Each row comes from the steps of one path. Every step used is in the known rows, and no mark comes twice. Write the path behind each row, first mark first.
In the rows, 128 means zero.
Known rows
M -> E -> X -> D: [159 133 112  98 133 116 120 170 156  95 143 126  93 170 147 103 119 167
 124  66 102 137  97 177 149 116 127 156 158  99  86  90 138 141 157 120
 142 118 135 102 105 169 132 160]
E -> Q -> L -> Y -> V -> S: [135 134 227 153 146 113 164  98 110 129 135 134 172  72  64 156  93 117
 161 151 159 129 110 137 101 190 140 128 112 164 158 129 107 143 158 104
 141 109  96 123 163  47 116 143]
T -> W: [182 117 148 133 166 126 145 134 142 140 137 159  94 161 147 110 150 124
  88 145 131 154 134 128 113 110 100 123 144 130 112 122 139  89 107 118
 155 129 183 161 143 175 120 144]
Q -> L -> Y -> V: [141 156 191 140 201 127 108 119 122 140 114 127 145  65 109 120 107 120
 148 143 161 137  91 126 128 195 141 128 128 218 139 141 157 133  95  94
 173 131 117 158 135  77  89 179]
T -> V -> S: [216 109 191 173 190 111 132 114  89 105 155 125 142 190  97 166 164 126
 100 151 106 195 160 160  94 137 132 128 135  61 128 116  99 127 139 169
  96 147 193 158 228 162 109 140]
S -> V: [120 124 104 116 176 107 115 145 126 146 124 120 107 148 167  76 156 148
  96 147 115 126 138  80 133 130 120 114 130 146 139 145 126 114  72 129
 139 137 152 166  88 179 120 105]
M -> E -> Q: [150 100 177 117  90  99 125 179 133  95 135 116 113 121 144 104 104 161
 123  89 100 128 133 137 114  87 126 135 116  95 121 117 109 140  99 138
 142 108 112 128 130 120 109 125]
X -> E: [127 153 100 117 148 117 142 125 143 169 100 126 119 175 138  96 126 123
 111 130 117 123 138 127 127 150 135  80 124 127 106 153  92  99 110 164
 161 121 138 138 102 144 139 126]
V -> S: [180 141 182 150 161 113 144 141  91 111 151 130 169 149 103 137 139 135
 125 137 126 155 156 169  91 109 122 117 111  75 121 137  63 142 125 168
 132 125 133 139 178 144 140 135]
Y -> V -> S: [165 163 163 155 165 116 135 145  99  96 137 144 192 128 144 111 122 118
 138 147 135 149 169 156  99 151 110 106  97  83 141 148  82 146 116 157
 140 123 108 143 173 137 124 131]
M -> E -> Q -> D -> X: [132 108 158 146  79 103 105 172 135 121 147 118 107 148 159 153 103 144
 104  96 107 115 103 156 139  55 142 163 125 106 116 134 159 158 108 113
 143 120  88 117 145 117 139 140]
L -> Y: [142 107 162 113 178 165 112  99 114 137 108 111 116 126 116  96 127 139
 111 134 135 112  72 126 116 145 125 119 157 186 169 116 119 102  84 128
 160 135 156 148 141 139  63 160]
D -> X -> E -> Q -> V -> S: [122 168 122 138 144 115 168 101 149 127 155 159 152 158 110 171 116  92
 122 112 121 110 112 135 144 131 120  95 118  95 100 132 100 149 209 135
 128 115  95  98 141 148 202 114]
E -> Q: [ 99  89 143 115 103 103 133 121 128 144 125 117 124 138 109 104 126 141
 111 137 113 112 143  98 109 125 117 110 105 116 154 135 102 115 142 125
 119 106 121 136 108 128 134  92]
Y -> V: [124 146 121 131 164 117 107 150 123 122 112 133 152 123 170  80 124 124
 118 139 127 133 149 114 123 159 109 104 107 130 152 152 126 128  92 133
 145 122 113 162 119 149 111 121]
L -> Q -> D: [102 107 129 154  59 142 114 123  94 168 127 107 132 160 122 110 118 116
  98 195 141  97 128 136 130 100 170 130 112 168 149 136 117 102  63 128
 116 109 126 128 153 101 112 138]
L -> X -> D -> Q: [105 107  83  96 113 193 119 114 132  82 124 129  98  71 154 113 160 166
 145  96 146 135 130  94 133 122 104 156 149 100 154  94 155 151 141 136
 109 156 145 100 113 189 104  83]
D -> Q -> E: [154 152 149 122 165 140 133 137 124  91 134 124 141  77 152 121 148 153
 142  77 107 155 149 128 111  80 119 127 109  56 126 141 114 149  79 151
 121 167 131 129 151 120 115  98]
E -> X -> D -> Q -> V -> S: [138 136 111 118 169 125 160 103 144  92 161 136 127 141  96 146 146 142
 142  73 125 144 123 137 140 152 119 140 140  47 109  81  88 159 238 127
  99 145 145  94 114 187 152 102]
L -> Q -> E -> M: [146  96 105 136  76 131 173 118 105 134 126 126 151 146 127 146 109  92
 158 182 114 111 146 138 114  79 127 105 149 162 132 156 113  90  95 130
  79 109 132 117 165  69 117 151]
M -> E -> X -> D -> Q -> V: [158 130 117 102 144 118 129 163 163  63 151 125  88 118 148 113 123 169
 135  30 105 144 102 135 159 118 125 160 155  64  84  72 133 171 168 117
 130 143 140 102  92 179 119 128]
T -> R: [135 122 110 116 153 113 100 127 122 161 100 124 162 136 154 120 142 114
 107 155 102 149 121 135 110 101 122 110 141 152 140 154 119 111  94 112
 122 120 145 176 151 131 130 160]
Y -> L: [124 153 126 123 133 137  92 148 120 105 106 121 145 135 156  84 131 104
 121 122 114 122 152 138 116 165 106 121 104 123 156 127 118  94  99 129
 139 122 151 170 123 127 100 120]
L -> X: [122 121 110  91 120 168  76 133 115  96 125 134 143 112 144 130 148 172
 122 184 160 126 136 110 133 114 109 156 161 142 148 102 157 129 111 137
 136 143 129 139 117 176 107 131]
T -> V: [178  93 150 146 187 114  98 119 110 129 131 112 108 184 121 131 161 130
  85 144  99 176 148 121 118 148 130 124 141 108 139 122 146 108 114 150
 104 147 200 179 175 170  94 132]
D -> Q: [142  99 146 122 148 130 120 137 130 101 128 113 109  71 164 105 154 162
 139  54 102 155 159  90 111 111 102 133  92  62 153 115 101 148 118 155
 119 158 141 142 101 171  94  69]
Y -> L -> Q -> E -> X: [118 197 107 105  94 174 114 114 126  80 130 134 190 133 127 111 106  97
 138 162 120  90 134 181 144 153 131 135 131 130 144  88 130  77 130 100
 104 108 132 110 148  78 126 139]
Q -> L -> X -> E: [128 167 119 106 144 126 108 131 137 147 120 142 143 104 110 163 130 149
 149 177 173 144 135 121 141 157 151 140 144 174  87 125 169 140 130 131
 163 137 109 127 101 107 152 157]
M -> E -> X -> D -> Q: [162 120 115  96 129 127 131 164 162  71 146 118  75 119 163 109 126 183
 148   9  94 146 115 154 144 106 117 165 146  50 103  74 128 161 173 129
 127 143 138  89  92 180 111 117]
Y -> L -> Q -> V -> S: [135 177 160 152  97 161 129 122  83  64 143 134 189 112 110  98 108  73
 137 170 138 110 151 147 121 165 127 110 100 127 147 101  69 107 109 127
 107 106 140 138 180  93 109 130]
L -> Q: [123 114 131 122  92 153 125 120 108 121 134 117 130 117 128  87 125 123
 129 152 124 105 141 121 128 120 129 114 102 149 152 110 100 103  93 136
 109 103 131 124 135 130 112 115]
Q -> L -> X: [136 144 150 112 148 126  76 147 122 117 139 138 150  72 108 164 147 164
 145 178 173 150 140 116 136 135 136 169 141 176 108 118 187 155 119 115
 148 142 109 145 116 116 132 159]
Q -> L -> Y: [153 133 198 135 198 122 112 117 118 152 123 119 123  86  81 137 125 133
 136 133 152 138  80 133 122 159 146 137 137 218 127 131 152 132 100 107
 168 136 137 157 132  82  97 177]
Q -> E: [151 181 138 122 175 120 118 150 117 121 129 134 167 146 125 116 139 129
 107 159 122 138 131 163 120  86 139 113 135 121  99 170 131 125  55 138
 141 135 127 148 167  97 149 161]

Write each row's path
[128 131 136 141 161 115 151 135 143 135 135 124  76  71 120 115 155 130
 155  36 119 168 139 110 122 144 132 134  85 111 106 140 141 168 142 128
 118 141 142 122 107 117 146 101]  X -> D -> Q -> L
[164 103 106 136 136  90 159 141 117 149 111 127 152 172 135 163 132 105
 137 170 105 139 147 145 101  75 112 108 167 139 111 188 126 106 102 139
 107 133 137 153 149  89 130 170]  Q -> E -> M
[ 80 176  82 152  57 177 114 113 128 147 111 129 140 160 163 115 103  60
 117 145 126  72 119 159 159 155 145 120 104 158 150 122 141  80 113 116
 126 110 119 106 140  99 135 129]  Y -> L -> Q -> D -> X -> E
[ 78 121  83  83  71 163 130  97 141 136 110 138 140 137 116 132 117 155
 128 183 153  99 137 100 135 151 122 118 159 133 143 106 129 102 161 140
 139 124 110 101  89 145 130 104]  L -> X -> E -> Q
[173 166 222 160 204 124 139 115 101 123 133 137 175  74  86 154 108 115
 161 147 165 153 102 165 108 189 141 131 123 183 132 136 122 150 111 117
 165 133 111 140 173  70  99 185]  Q -> L -> Y -> V -> S
[114  92  57 160 101  92 144 121 145 224 103 127 103 224 163 184 121  85
 110 145 120 109 113 137 144  94 129 120 157 156 112 183 155 108 155 137
 127 136 117 129 111 138 159 155]  Q -> D -> X -> E -> M
[ 79  86 138 147  74  88 122 129 113 190 114 106 129 182 105 129 118 131
  88 180 133  99 131 115 114 105 152 127 115 132 152 159 119 111 111 117
 129 111 111 143 125  99 134 113]  E -> Q -> D
[138  74  66 130 115  88 180 121 142 200  85 125 106 200 146 136 117  98
 147 141 104 124 152 104 111 141 109  74 155 147 116 170  86  78 159 166
 126 121 144 142  82 137 122 135]  X -> E -> M
[ 80 101 124 144  89 109 111 120 134 173 138 120 124 166 131 158 124 120
  92 142 120  95 111 123 140  87 137 143 110 130 149 151 157 133 154 100
 118 118  94 121 125 124 165 109]  E -> Q -> D -> X
[105 136 159 122 135 116 163  83 146 191 103 123 121 119  63 133  95 113
 140 139 144 110  94 120 126 191 156  94 127 192 123 136 112 102 151 120
 165 109 122 115  99  63 129 142]  X -> E -> Q -> L -> Y
[139  99  86 137 125 126 195 122 139 135 114 126  90 125 148 135 146 107
 162  63  97 150 138 125 106  93 107 110 142  92 121 169 120 131 137 141
  83 148 153 114 135 114 131 111]  X -> D -> Q -> E -> M
[103 126  75  96 166 126 134 110 163 109 140 128 100 135 119 118 145 148
 127  66 119 128 111 101 155 159 117 141 144  84 118  85 126 146 218 105
 105 146 149 107  74 194 137  99]  E -> X -> D -> Q -> V
[110 126 103 128 159 134 145 127 138 108 128 126  82 101 133  83 150 130
 119  58 119 141 118  89 135 132 123 110 113 101 119 133 112 154 125 134
 113 142 157 135 110 168 126  91]  X -> D -> Q -> V
[132 115 145 125 171 118 117 135 125  89 136 120 117  79 144 105 148 148
 124  75 119 149 144  64 128 116 115 121 109  76 129 118 105 158 110 144
 123 159 144 156 104 169  97  84]  D -> Q -> V
[ 98 146 135 129 119  78 164 118 150 194 114 129 122 137  80 130 108 115
 134 138 131 124 143 111 124 173 151  91 103 146  97 155 107 115 158 128
 154 105 105 126  84  75 172 118]  X -> E -> Q -> L
[ 81 119 127 107  92 129 129 117 136 136 136 138 121  85  76 153 128 139
 144 159 163 123 127 107 132 154 135 152 133 175 125 120 170 145 175  91
 117 111 104 110 107  89 162 122]  E -> Q -> L -> X -> D
[177 127 211 142 107  86 148 175 109  63 164 130 155 126 104 130  99 146
 122 118 116 140 133 149 111  87 137 128 127  76  91 113  78 166 112 143
 142 111 111 128 175 108 124 142]  M -> E -> Q -> V -> S
[128 164  82 119 168 136 127 120 162 149 127 147 110 157 167 136 135 113
 117  84 105 117 109 136 156 127 110 104 118 119 108 137 148 127 158 141
 146 129 112 116 104 179 177 120]  D -> X -> E
[102 119 112 154  76 156 111 115 111 151 146 124 123 147 147 148 125 107
 104 159 132  89 103 145 158  81 150 148 109 165 145 128 153 122 100 112
 107 111 108 109 153 128 144 133]  L -> Q -> D -> X
[167 130 180 149 174 117 146 132 108  67 159 129 154  83 118 130 146 144
 135  86 124 162 161 106 108 108 115 123 103  41 120 113  63 173 134 162
 116 162 139 146 154 160 114  88]  D -> Q -> V -> S
[116 130 112 155 141 118  84 145 126 166 135 124 121 179 161 155 143 120
  81 136 127 113 102 150 149  78 139 156 123 142 125 160 176 142 104 117
 138 138 111 142 141 154 155 147]  Q -> D -> X
[141 137 135 150 158 134 171 122 120  89 149 132 113 107 111 111 150 122
 130  63 123 157 134 118 115 128 123 112 109  64 109 128  77 174 147 151
 105 145 152 120 155 159 138  94]  X -> D -> Q -> V -> S
[ 88 143  86 151  69 159 129 104 129 178 131 129 118 172 144 138 112  94
 107 158 132  81 103 151 164 106 160 120 111 160 130 135 140 105 111 128
 123 112 104  90 141 122 160 132]  L -> Q -> D -> X -> E
[110 111 177 134 128  70 132 135 131 162 137 123 131 100  79 147 122 138
 138 138 133 131 147 107 117 145 142 130  90 147 121 145 132 139 152 105
 130 103 103 145 104  70 156 116]  E -> Q -> L
[ 99 111 156 106  97 111 111 124 128 126 139 133 146  76  85 167 128 157
 147 180 164 130 143  99 127 141 134 162 127 158 134 111 171 149 163  98
 127 117  92 126 104  91 145 116]  E -> Q -> L -> X
[123  90  59 107  91 174 159 111 131  96 113 137 114  96 154 166 149 139
 171 124 137 140 135 113 122  90  98 152 191 114 139 132 166 136 148 132
  86 161 142  95 133 142 111 117]  L -> X -> D -> Q -> E -> M
[ 54 150  76 114  35 173 102 109 126 144  83 124 158 166 132 124 105 113
 115 204 164  80 136 129 134 173 138 137 156 143 164 116 142  77 130 122
 150 127 120 120 109  98 113 121]  Y -> L -> X -> E -> Q -> D
[133 122 159 114  78 121 125 172 140  91 143 133 105  78 111 141 110 161
 152 107 144 141 112 141 136 113 146 171 142 148  92 105 175 169 126 104
 142 113  99  99 127  85 142 148]  M -> E -> Q -> L -> X -> D
[106 161 117 127 143 100 141 111 174 171 141 148 115 117 123 172 120 108
 136  90 119 115 117 125 155 148 128 115 100 139  95 142 158 143 203 110
 136 114  86  99  92 113 210 116]  D -> X -> E -> Q -> L
[104 124  74  94 114 184 106 123 122 111 118 139 113 134 134 111 153 148
 118 155 157 122 113 118 140 133 117 145 166 158 139 113 164 129 124 126
 125 131 142 115 126 174 127 133]  L -> X -> D
[139  97  50 128 139 107 161 114 164 176 110 145  99 173 175 177 129  94
 144  93  93 119 124 114 141 117  89  99 147 138 119 157 137 111 196 142
 118 129 122 119  88 170 165 130]  D -> X -> E -> M
[143 132 188 140 190 139 123 111 131 106 120 120 120   4 135 126 124 144
 179  62 143 155 115  94 120 179 121 142 104 145 159 116 139 159 112 117
 147 162 122 137 113 100  65 116]  D -> Q -> L -> Y -> V
[137 165 139 127 109 161 134 122 103 108 141 132 167 122 115 104 120 112
 127 177 125 111 128 162 128  91 149 110 119 146 124 134 120 108  51 131
 111 110 125 115 181  78 132 145]  L -> Q -> E
[140 122 155 114 146 141  99 137 130  86 142 129 121   9 137 165 156 180
 174  93 153 167 157  88 126 123 118 179 119 103 129  97 169 177 136 130
 126 170 118 126 100 138 107  95]  D -> Q -> L -> X
[132  91 171 144  59  89 112 185 119 135 129 106 117 161 134 120  96 156
 102 127 117 121 120 152 120  69 159 148 128 108 118 141 123 138  70 130
 152 114 103 133 142  94 111 146]  M -> E -> Q -> D
[110 126  70  90 152 122 129 116 158 145 134 125 106 188 113 117 143 143
 114 108 118 118 110 143 149 161 121 134 149 124 121 101 132 114 209 105
 116 116 145 109  88 184 156 130]  E -> X -> D
[101  79  57 163  41 134 161 100 131 200 113 125 106 193 153 176 103  74
 130 165 121  86 118 135 149  95 139 113 140 178 137 150 138  92 146 129
  94 110 113  95 124 112 144 143]  L -> Q -> D -> X -> E -> M
[ 90 160  73  99  97 203  91 127 123  84 102 136 131 118 154  92 140 111
 134 147 148 109 127 138 132 175 104 148 151 154 160 101 161  99 125 114
 124 132 152 127 125 146 107 128]  Y -> L -> X -> D
[ 92 141 127 152  53 164  98 130  97 135 111 113 148 150 139  92 108  84
 112 179 135  87 141 151 128 145 149 133 104 159 169 124 121  75  70 116
 120 107 137 143 153  82  91 133]  Y -> L -> Q -> D
